Every row comes from one small tree of marks. The marks that hang from a mark follow it in brackets, in alphabetical order. Every link used is in the known rows. Which tree was each row made from?
Known rows:
fovel[dori]: [ 1.25  0.77  2.74  1.35  1.51 -1.53 -2.05  0.22  3.67  1.63  0.87  0.41
  2.14 -1.67  1.89  0.31  1.75  0.88  0.81 -0.26 -1.54 -3.89  0.43]
tamib[togu vopif]: [ 2.44 -0.54 -3.85  1.22 -0.83 -0.86 -1.38 -4.21 -2.93 -1.22  0.53  0.66
 -1.32 -2.08  3.08  0.89 -0.63 -1.34 -1.47 -0.27 -1.34 -2.09 -0.95]
togu[fovel tamib[vopif[vubetul zedid]]]: [-1.27 -2.31 -1.18 -1.35 -0.83  2.43 -1.38 -4.05  1.09 -3.08  1.42  1.82
 -0.23 -2.41 -3.11  0.91 -1.95  2.96  0.81  0.26  2.44 -0.35  4.03]
fovel[dori togu[tamib]]: [ 0.06  1.12  4.86  1.20  0.26 -0.82 -3.49  0.73  5.38 -1.99  0.01  3.02
  0.31  0.06 -0.25 -0.10 -0.15  0.89  0.08  1.28 -1.71 -1.25  2.55]
fovel[dori togu[tamib[vopif[zedid]]]]: [-1.21 -1.29  3.05  0.34 -1.70 -0.14 -1.14  1.17  2.84 -2.67 -0.15  3.59
 -0.17  0.82 -0.45  0.43 -0.83  1.79 -1.00  0.32 -1.71 -1.04  4.59]
fovel[dori togu]: [ 1.09  0.53  3.05  0.93  1.26 -2.11 -4.06  0.62  5.48  0.23 -0.11  1.61
  1.00  0.24  2.91  0.17  0.36  1.39  0.88  1.15 -2.69 -2.43  2.94]
zedid[vopif[dori vubetul]]: [-1.57 -0.63 -2.95 -0.20 -0.63 -3.79 -2.98  1.15  3.18  1.22  1.39 -1.76
  0.46 -2.06  1.76 -2.16 -0.79  3.16 -0.56  2.03 -0.01 -3.22  2.61]
tamib[togu vopif[vubetul zedid]]: [ 1.82 -1.91 -4.76  0.71 -1.65 -0.97  0.25 -4.71 -2.25 -2.92  1.31 -0.42
  1.58 -0.61  0.93  0.85  0.11  3.11 -0.89 -1.53  0.02 -1.21  1.41]
fovel[dori togu[tamib[vopif]]]: [-0.69 -0.72  2.62  0.61 -0.80  0.25 -2.55  2.01  2.74 -2.14  0.06  3.59
 -0.88  0.09 -0.44 -0.89 -2.02  0.45 -2.12  1.52 -1.77 -0.55  3.19]
dori[fovel]: [-0.94  0.15 -1.13 -0.43  1.86 -3.51 -3.55 -3.60  2.68 -0.72  1.40 -1.14
  3.59 -4.23  2.38  1.18  1.49 -3.02  1.79  0.91 -0.20 -3.52  2.09]
dori[fovel[togu[tamib[vopif[vubetul]]]]]: [-2.60 -1.31 -2.46 -1.45 -0.25 -1.37 -4.36 -1.65  2.23 -5.24  1.46  0.86
  2.37 -2.32 -1.44 -1.07 -2.66 -1.18 -1.48  2.70  0.53  0.68  4.88]
vopif[dori togu[fovel] zedid]: [ 0.52 -1.48  1.56 -0.47  0.83 -0.12 -2.17 -1.01  2.34 -0.33 -0.48 -1.19
 -2.58  0.38  2.73  0.65  2.99 -0.30  2.68 -0.63 -0.53 -1.39  2.52]
dori[fovel[togu[tamib]]]: [-1.80  0.54  0.80 -0.71  0.54 -2.83 -5.10 -3.22  4.06 -4.20  0.78  1.26
  2.05 -2.73  0.45  0.79  0.02 -3.04  1.20  2.27 -0.40 -1.14  3.91]
fovel[togu]: [ 0.80  1.51  0.96  1.86  0.73 -2.08 -4.16 -4.45  6.37 -0.93 -0.11  0.49
  2.37 -0.17  4.69  1.27 -0.30  0.48  2.39  1.41 -2.41 -2.66  3.05]
zedid[vopif[togu[tamib] vubetul]]: [-2.71  1.44 -3.15  0.18 -2.31 -3.17 -4.67 -2.43  3.50 -3.13  1.44  0.06
  3.63 -0.48 -3.93 -1.14 -2.67  1.87  0.00 -0.46  0.68 -0.07  0.57]
tamib[togu[fovel[dori]] vopif]: [ 2.75 -2.46 -2.62 -1.63  0.62  0.49 -2.83 -0.21 -4.84  0.40  0.51  2.22
 -5.66 -2.41  0.61  0.49 -0.83 -1.13 -1.37  0.31 -0.24 -1.24 -0.03]
vopif[tamib vubetul]: [ 0.85  2.88  0.84  2.26 -0.19  0.86 -1.87 -3.29  4.86 -1.83 -0.97 -1.83
  4.70 -1.90 -1.83 -0.56  0.43  6.71  1.90  0.76  1.44 -1.87  0.76]
vopif[vubetul zedid]: [ 0.25  0.11 -0.44  1.67  0.10 -1.81 -0.59 -5.41  5.49 -1.53  1.56 -1.70
  6.40 -0.64  1.16  1.35  1.87  5.00  2.94 -1.42  0.06 -2.97  3.19]
tamib[vopif]: [ 0.03 -0.72 -2.15  1.32 -0.33  0.19 -0.99 -3.76  1.73  0.67  0.66  0.36
  1.82 -2.47  3.27  0.55 -1.35 -0.42 -0.23  0.38 -1.20 -3.36  1.43]
zedid[vopif[togu vubetul]]: [-2.00  0.94 -4.65 -0.15 -1.31 -4.41 -4.81 -2.75  3.45 -0.98  1.11 -1.33
  4.25 -0.30 -1.26 -0.80 -2.26  2.27  0.88 -0.42 -0.16 -1.08  1.03]
dori[fovel[togu]]: [-0.88  0.17 -0.77 -0.95  1.58 -3.86 -5.37 -3.10  4.26 -2.10  0.66 -0.13
  2.79 -2.30  3.40  1.04  0.28 -2.62  1.85  2.28 -1.27 -2.27  4.25]
vopif[tamib]: [ 0.91  3.47  2.48  2.57 -0.33  0.31 -1.46 -3.82  4.19 -0.78 -2.11 -0.67
  2.89 -2.54  0.58  1.36  1.37  3.69  2.68  0.48  0.06 -3.66  0.24]

Write each row's tree:
[ 3.73 -0.28  0.25 -0.91  1.90 -1.31 -3.98 -1.41 -1.91  0.41  0.53  1.47
 -4.17 -2.02  0.93  1.48  1.52 -0.39  1.20 -0.08 -0.31 -2.05 -1.05]
tamib[togu[fovel[dori]]]
[-1.39 -1.77  0.02 -1.09 -0.94  1.90 -1.03 -4.48  0.50 -2.11  0.30  2.77
 -1.51 -2.78 -1.05  2.36 -1.06  0.41  1.35  0.02  1.22 -1.88  3.56]
togu[fovel tamib[vopif[zedid]]]
[-2.04  2.47 -2.99  0.02 -2.35 -2.79 -4.32 -1.62  3.28 -1.93 -1.36 -1.45
  3.73 -0.64 -3.65 -0.96 -1.82  5.30  1.25  0.16  1.15 -0.50  0.69]
zedid[vopif[tamib togu vubetul]]
[-0.48 -2.01  0.52 -1.07  0.11  3.33 -1.86  0.37 -0.37 -0.58  0.28  1.94
 -5.62 -3.30  0.38 -0.84 -1.39 -1.52 -1.25  2.52  1.09 -1.43  2.37]
togu[fovel tamib[vopif[dori]]]
[ 0.96  2.58  1.53  0.18  0.34  1.64 -4.47 -3.59  2.54 -1.48 -2.74 -0.37
 -0.44 -1.06 -1.92  0.90  0.24  1.99  3.44  0.02  0.81 -0.62 -0.03]
vopif[tamib togu[fovel]]
[ 0.11 -2.08 -1.44 -1.30  0.77  1.34 -3.50  0.35 -0.52  0.49  0.22  1.26
 -2.06 -0.77 -0.23 -0.42 -1.88 -1.43 -0.66 -0.28 -0.83 -0.33  0.96]
tamib[vopif[togu[fovel[dori]]]]
[ 1.86 -2.60 -2.23  1.00 -1.65 -0.65  1.49 -0.86 -3.79 -0.97  0.07 -0.17
 -3.59 -0.93  4.86  0.39  2.21 -0.15 -1.82 -0.48 -1.52 -2.50  1.33]
tamib[togu vopif[dori zedid]]
[ 0.01  0.67 -0.86  1.84 -0.46 -1.68 -1.71 -5.07  4.97 -3.13  0.99 -2.17
  6.58  1.60 -0.48  0.64  1.50  3.48  2.84 -2.73 -0.40 -0.70  1.63]
vopif[togu vubetul zedid]
[ 2.87 -3.48 -4.52 -1.45  0.60  1.76 -2.42  0.41 -4.52 -0.84  1.11 -0.48
 -6.51 -2.10  1.25 -2.16 -1.21  0.76 -2.69  2.07  0.97  0.25  1.20]
tamib[togu[fovel] vopif[dori vubetul]]
[-2.81  2.03 -1.57  0.39 -2.41 -3.84 -4.30 -3.03  3.02 -2.07  0.36  1.02
  1.93 -0.96 -1.48  0.36 -1.77 -0.88  0.78 -0.46 -0.68 -1.58  0.16]
zedid[vopif[togu[tamib]]]
[-1.71  1.51 -0.05  0.24 -1.69 -2.36 -2.12  1.79  2.20  1.44 -2.01 -0.68
 -1.53 -2.79  1.54 -0.58  0.62  3.65  0.47  2.44  0.06 -4.15  1.90]
zedid[vopif[dori tamib]]
[-0.63 -0.07  0.29 -0.33 -0.53  0.62 -3.40 -4.97  3.76 -4.74  1.19  0.16
  2.46  0.59 -4.57  0.91  0.14  3.01  3.10 -1.76  1.80  1.17  2.28]
vopif[togu[fovel tamib] vubetul zedid]
[ 0.23  0.96 -2.77 -0.06 -2.21 -2.68 -2.69  1.76 -0.95 -1.08 -1.31 -1.52
 -2.37 -2.22 -0.93 -1.87  0.25  5.72 -0.99  2.16  1.24 -1.58  0.43]
zedid[vopif[dori tamib[togu] vubetul]]
[ 2.59 -2.33 -3.95  0.92 -0.41  0.48 -0.70  0.51 -3.32 -1.30  1.29 -1.21
 -3.11 -1.28  2.36 -2.59 -0.17  0.92 -3.85  1.29 -0.06 -0.32  0.10]
tamib[togu vopif[dori vubetul]]
[-0.80  1.35  1.64  0.06  0.25 -0.32 -2.82  2.75  1.20 -2.28 -2.15 -2.44
 -0.74 -1.88 -0.25 -1.83  2.97 -1.35 -0.09  1.68  0.28 -0.57  0.66]
vopif[dori[fovel] tamib togu]
[-0.83  0.29  0.48  1.43 -1.55  0.28 -2.75 -3.26  3.76 -3.42 -0.09  2.75
  0.49 -0.59  1.42  0.17 -2.72 -0.14 -0.62  1.78 -1.42 -0.84  3.39]
fovel[togu[tamib[vopif]]]
[ 1.06  1.94  3.14 -0.36  0.90  1.65 -4.32  0.75  1.82 -0.62 -2.81  0.39
 -1.52 -0.66 -3.48  0.30  0.81  2.62  2.44 -0.24  0.71 -0.59 -0.30]
vopif[tamib togu[fovel[dori]]]
[-0.80  1.83  2.39  2.25 -1.57 -1.09 -0.98 -5.47  4.24 -4.07  0.31  0.67
  3.92  0.81 -0.84  2.07  1.97  0.08  2.46 -2.81 -0.83 -1.28  0.74]
vopif[togu[tamib] zedid]
[ 0.31 -0.65 -1.27 -0.65  0.55 -0.53 -3.62 -5.19  3.78 -2.33  0.93 -1.31
  3.19  0.83 -1.64  1.27  0.57  3.05  3.75 -1.84  0.99  0.12  2.59]
vopif[togu[fovel] vubetul zedid]
[ 1.96 -3.17 -5.36 -1.44 -0.55  0.04 -1.70 -4.85 -3.46 -2.34  1.04  0.37
 -2.04 -1.44 -0.11  1.49 -0.90  2.90  0.49 -0.60  1.13 -0.34  2.31]
tamib[togu[fovel] vopif[vubetul zedid]]
[ 1.04  1.37  1.98  2.14  0.25  1.78 -0.85  1.56  3.86 -0.91 -1.38 -2.73
  0.88 -1.79 -0.14 -2.68  1.69  6.11 -0.05  2.21  1.34 -1.72  1.19]
vopif[dori tamib vubetul]
[-0.51 -1.05  0.58 -0.66  1.89 -2.64 -4.02  1.24  3.32 -0.83  0.23 -1.17
 -1.25 -2.21  5.08 -1.04  1.54 -3.04 -0.21  3.48 -1.58 -2.27  4.38]
vopif[dori[fovel[togu]]]
[-1.77  0.30 -3.56 -1.88 -0.43 -3.78 -6.19 -3.37  1.85  0.69 -0.03  0.28
 -0.51 -1.60  0.38  1.30 -2.00 -0.73  2.54  0.15 -0.16 -1.91  1.36]
zedid[vopif[togu[fovel]]]
[-2.29 -0.16 -0.85 -1.67 -1.13 -1.90 -5.02  1.08  1.18 -0.58 -0.12  0.80
 -4.76 -1.50 -0.93 -0.99 -1.29 -1.56  0.13  1.49  0.47 -0.98  1.47]
zedid[vopif[dori togu[fovel tamib]]]
[-1.51 -0.93 -0.78  1.39 -2.07  1.03  0.53 -3.95  2.45 -3.72  1.59  1.05
  3.86 -1.28 -1.97  0.34 -0.90  3.19 -0.45 -0.72  0.97 -1.16  2.74]
togu[tamib[vopif[vubetul zedid]]]
[-1.56 -0.60  1.01 -0.63 -0.36 -0.86 -0.12  1.79  2.29 -2.69 -0.85 -3.24
  2.19 -2.53 -1.19 -1.16  3.99  5.17  0.99  1.53  2.16 -1.82  4.50]
vopif[dori[fovel] tamib vubetul zedid]
[-1.77  1.14 -1.43  0.02 -1.69 -1.75 -2.26  2.24  2.80  0.26 -1.38 -1.89
  0.23 -2.52 -0.64 -2.09 -0.38  6.36 -0.31  2.69  1.48 -2.61  2.28]
zedid[vopif[dori tamib vubetul]]
[ 2.02 -3.02 -3.54  0.69 -1.51 -0.26  1.09 -0.37 -3.06 -1.95  1.01 -0.98
 -2.00 -0.41  2.46 -1.19  1.34  2.39 -2.53 -0.28 -0.15 -0.93  1.68]
tamib[togu vopif[dori vubetul zedid]]
[ 0.98  1.19  1.52 -0.68  0.91  2.21 -4.61  1.20  2.43 -1.81 -1.65 -0.80
  0.42  0.03 -5.86 -1.49 -0.24  5.58  1.53 -0.16  2.02  1.38  0.28]
vopif[tamib togu[fovel[dori]] vubetul]
[-3.25 -1.54 -0.98 -1.45 -1.14 -2.22 -2.82 -2.95  2.07 -4.83  0.53  1.87
  1.74 -1.99  0.58  1.40 -0.44 -2.00  0.17  1.51 -0.35 -1.06  6.08]
dori[fovel[togu[tamib[vopif[zedid]]]]]
[-2.47 -0.95 -1.40 -1.34 -0.20 -1.62 -4.28 -2.04  1.83 -4.20  0.61  1.85
  0.92 -2.75  0.42  0.18 -1.64 -3.24 -0.91  2.54 -0.60 -0.55  4.54]
dori[fovel[togu[tamib[vopif]]]]
[ 2.57 -2.47 -5.74 -1.36  0.35  0.83 -3.52 -3.93 -3.55 -1.63  1.26  0.53
 -3.01 -2.34 -0.26 -0.01 -2.21  1.04 -0.87  0.88  1.26  0.29  0.64]
tamib[togu[fovel] vopif[vubetul]]
[-3.55  0.07 -2.87 -2.26 -1.08 -3.61 -3.62  3.21  1.17 -0.74 -0.57 -2.29
  0.31 -4.02 -1.80 -2.36  0.06  3.65 -0.72  3.43  2.29 -2.12  3.57]
zedid[vopif[dori[fovel] tamib vubetul]]
